Each row was made from one small tree. The marks that hang from a mark follow it in brackets, in alphabetical order. Every link used is in the known rows. Write each row's tree.
Known rows
Q{R{A B G T V}}: [-63  -6  35 -34 -60 -52 -11  37  24  50 -21  20  -9  -2  48  19  48 -18
  34 -42  24 -19 -63  47   3]
B{R{G T}}: [ -6  38 -20   3 -69  23 -12   2 -17  -1   1  25   9 -12  -5  -8   8   3
  31  -2  11 -22  -9 -12  -2]
Z{B{R{T V}}}: [  3  19 -17 -33 -51 -37 -23  35 -14  23  -5  26  15  10  27  -9  60  27
  15 -12  16  10 -15  -9   8]
D{B{H} Z}: [  6 -47 -49  48 -61 -26 -22  23 -24  17  45 -19  34 -43 -10   6  22  -2
  47   4  31  19  35 -73 -33]
D{B{H R{Q}} Z}: [ 11 -31 -19  32 -89 -32  -4 -18 -24   0  62 -31  46 -24 -17 -22  33  10
  39 -17   0   3  39 -27 -19]
R{A}: [ 12 -34 -39   0 -28  22 -19  50  -1   7 -33  17 -36 -40  22  57  -9  -1
  39  -2  23   6  -4 -24 -32]
Z{D N}: [ 39  -2 -28  56 -18  94  24  61  26  -6 -41  17  -5   2  -1  47  32  53
  17 -26  45  23 -20 -88 -14]
N{Z{D{B{R}}}}: [ 56  12 -37  36 -41  30 -21  17  -9 -44  17  47  18  31  -7  65  13  58
  39  -4  14 -10   9 -74 -17]
Q{R{A G}}: [  5   4 -22  -1 -37   5 -19  46   8  19 -27  36  -6 -48  -1  24 -12 -28
  44 -20  32 -20 -21   2  -5]
G{R{A}}: [ 15   3 -19  13 -30   9 -24  55 -12  -4 -49   7 -35 -35   4  81  24   1
  16 -27  19   1 -18  -6 -12]
A{R{B G V}}: [-16 -28   0  10 -58 -38 -10  22   3   6  39 -19   0   4  37   6  21   2
  27 -24  39  -3 -59  -7  47]
H{B{Z{N}}}: [  7 -15 -44  17 -46  32  -8  30   4  15 -16 -10  -6 -32  15  30   8 -37
  57   6  26   6  30 -92 -17]
R{A B{Z} Q T V}: [-53 -27  45 -41 -75 -26  24  13  24  24 -15 -13 -19  12  81  22  68   0
  27 -64   0 -30 -56  33  -6]
G{R{A Q V}}: [ -6 -25   7  25 -63 -14  11  62  -4   7 -55 -18 -29 -14  26  62  59  24
  12 -63  13   2 -50  19  18]
B{D{Z{N}} H R{Q}}: [  1 -34 -15  17 -95  22  38 -56  -6  53  41 -64   7 -20 -40 -52  22  34
  43 -42  -1   2  40 -57  24]
Z{B}: [ 30  -8 -48 -11 -23   4 -14  67   1   6 -10  37   4 -34  12   9  29   7
  21   0  46  24  -6 -45 -13]
N{Z{B{R{G T}} D}}: [ 26  67 -21  -8 -44  52 -10  -6   1 -28   5  60  54  47   5  19  61  38
  11 -27  13 -30 -39 -54  20]
G{R{B T V}}: [-47   5  23   4 -66 -55 -11  55  -1  27 -24 -11 -31   1  33  50  79  28
   2 -39  23   7 -49  10   5]
B{D H R{A} Z}: [ 41 -26 -33 -52 -48  -2  -4 -64 -19  43  34 -23 -38 -26 -10  -1 -21  -7
  63 -17 -23 -24  83 -58  26]
Z{B{H}}: [ 22 -25 -56  -5 -38  -8 -11  38  -4  28   6  11   9 -33   2  -6  55  -2
  28  -2  21  36  21 -43   6]
D{B{H R{A T}} Z}: [-21 -12 -12  -2 -70 -30 -34 -30 -36  18  40 -14  38  -4   5  10  42 -10
  40  -7  -4  -5  32  -9 -38]
B{R{G} Z}: [ 60  42 -33   0 -46  25 -19 -17  -5 -26  24  12  20 -37 -13 -12 -27 -20
  47  -7  -3 -42  22 -62  11]
G{R{A B Q T V}}: [-65 -14  55 -16 -77 -38  19  42  10  20 -45 -17 -32  17  57  57 102  19
  -2 -74   7  -7 -76  68   4]
G{R{A B{Z} T V}}: [-33  16  38 -30 -46 -42 -18  26   4  20 -32 -12 -26   5  54  67  75  -5
  11 -57   2 -25 -45  16   3]
N{Z{B{H} D}}: [ 37   5 -53  20 -34  33  -9  14   5  -2   8  31  29  17   1  35  66  41
  24 -20  13   8   0 -88  22]
B{H Z{D}}: [  51   -1  -46   26  -30   37    8    4    2    7   19   -3   -5  -29
    6   21   20   20   34  -23   10   -8   43 -110   19]
Q{R}: [ 16  10 -40  18 -43 -20 -29  65  -4  27 -11  31 -27 -66 -14  17 -21  12
  39  -4  38  -1  12 -30 -18]

Write each row's tree
[ 15 -28 -39 -49 -58 -22  -6 -20 -22  31  34  -7 -40 -33   8   5 -38 -13
  66  13  20 -16  75 -93  10] : H{B{D R Z}}
[ 30   5   4 -10 -23  37  23  13  42 -27  22  16  11 -12  31  16  17  -2
  23 -33  33 -27 -28 -73   8] : R{B{Z{D}} G}
[ -9  32  -6   6 -55  -1 -24  15  -1  30  -2 -13  66   6   9 -24  73  22
  12 -31  24   6 -33 -46  -5] : D{Z{B{R{T V}} N}}
[-26 -67  -9   1 -63  -6  21 -17  22  67  39 -53 -14 -28  -7 -14  30  13
  43 -22  26  25  20 -72  -1] : R{B{D{Z{N}} H}}
[ -1 -35   2  -5 -74 -14  29 -11  26  11  36 -33 -11 -35  19 -13  43  -9
  37 -36 -10  -7  18 -17   3] : R{B{H Z} Q}
[-14 -57  -4  19 -71  17  35  46  16   8 -37  -7   1  -8  42  16  36  -3
  40 -49  22  -8 -66  10  22] : R{A G Q V}
[  -8  -61  -54   16  -68   -9    8   -9  -21   70   43  -39  -19  -61
  -20  -19  -11   21   51   -9   38    9   49 -105   12] : B{D{Z} H}
[-24 -31   1  -3 -62 -35   3  -5  23  82  34 -32 -12 -43 -24 -24  20   8
  43 -33  30  10  23 -44   2] : Q{R{B{D{Z{N}} H}}}
[-33  -2  18 -11 -90   5  19   0  -6   9 -24   0   8  20  37   0  49   8
  29 -49  -6 -28 -53  45  20] : B{R{A G Q T V}}
[-56 -19  52 -36 -81  -2  41   2  32  14 -13  -8  10  19  76   3  73 -27
  30 -71   3 -44 -81  36  16] : R{A B{Z} G Q T V}
[  9 -34  -2  -7 -70 -20   2  16  -2   3 -18 -13 -20  -2  32  22  21  29
  36 -35 -10  -3 -15  22   8] : B{R{A Q V}}
[-13 -82   8 -51 -54 -33  29 -30  28  61  27 -39 -21  -1  40  -1  34 -30
  63 -43   2 -12  -1 -41  51] : R{A B{D H Z} G V}
[-25 -40  42  -7 -62 -45  17  48  20   7 -37 -27 -35   1  46  63  79  18
   8 -70   7   5 -62  48  10] : G{R{A B Q V}}
[  4 -17 -18 -20 -53 -38 -25 -24  -6  28  32 -32  66 -13  18 -27  59 -19
  28 -32   0   0  -9 -33  29] : D{Z{B{H R{A G V}}}}
[ 17 -21 -15  -7 -50 -11 -18  11  -2   3 -14  -2   0  -2  22  22   7   1
  45 -17  -3  -9 -20  -7  19] : B{R{A G V}}
[  20   -7  -33   19  -29   59   12   32   15    2  -19    1   -2   -7
   26   45   24   -6   41  -13   36    4   20 -115   -8] : H{B{Z{D N}}}
[ 17  -3  14  19 -30  49  13  38   8  -4 -37  26  15  73  28  58  79  51
  21 -38  20  17 -31 -23 -20] : Z{D{B{R{A T V}}} N}
[ 20 -24 -36  28 -66 -40 -35 -16 -30   5  64 -24  41 -29 -20  -6  17   3
  47   6   5   9  56 -54 -25] : D{B{H R} Z}
[-43 -29 -16  -1 -55  -9 -15  57 -13  41 -48  10 -30  -3  54  49  37  16
  36 -19  23   1 -38  -3 -13] : R{A T V}
[-24 -51 -17 -35 -58   2  -5 -25 -10  47   9 -34 -16 -12  10  21  -7 -13
  57  -6  25   5  36 -66 -12] : H{B{D{Z{N}} R{A}}}
[ 59   4 -38 -36 -45   6  -6 -21 -16  18  34   5 -36 -40 -18  -8 -51  20
  54  -5  13 -31  60 -89  13] : B{D R Z}
[-14 -35  -6   4 -53 -58 -23  32  -5  15  37 -21 -27  -2  42  24  17  24
  26 -17  35  10 -38 -10  29] : A{R{B V}}
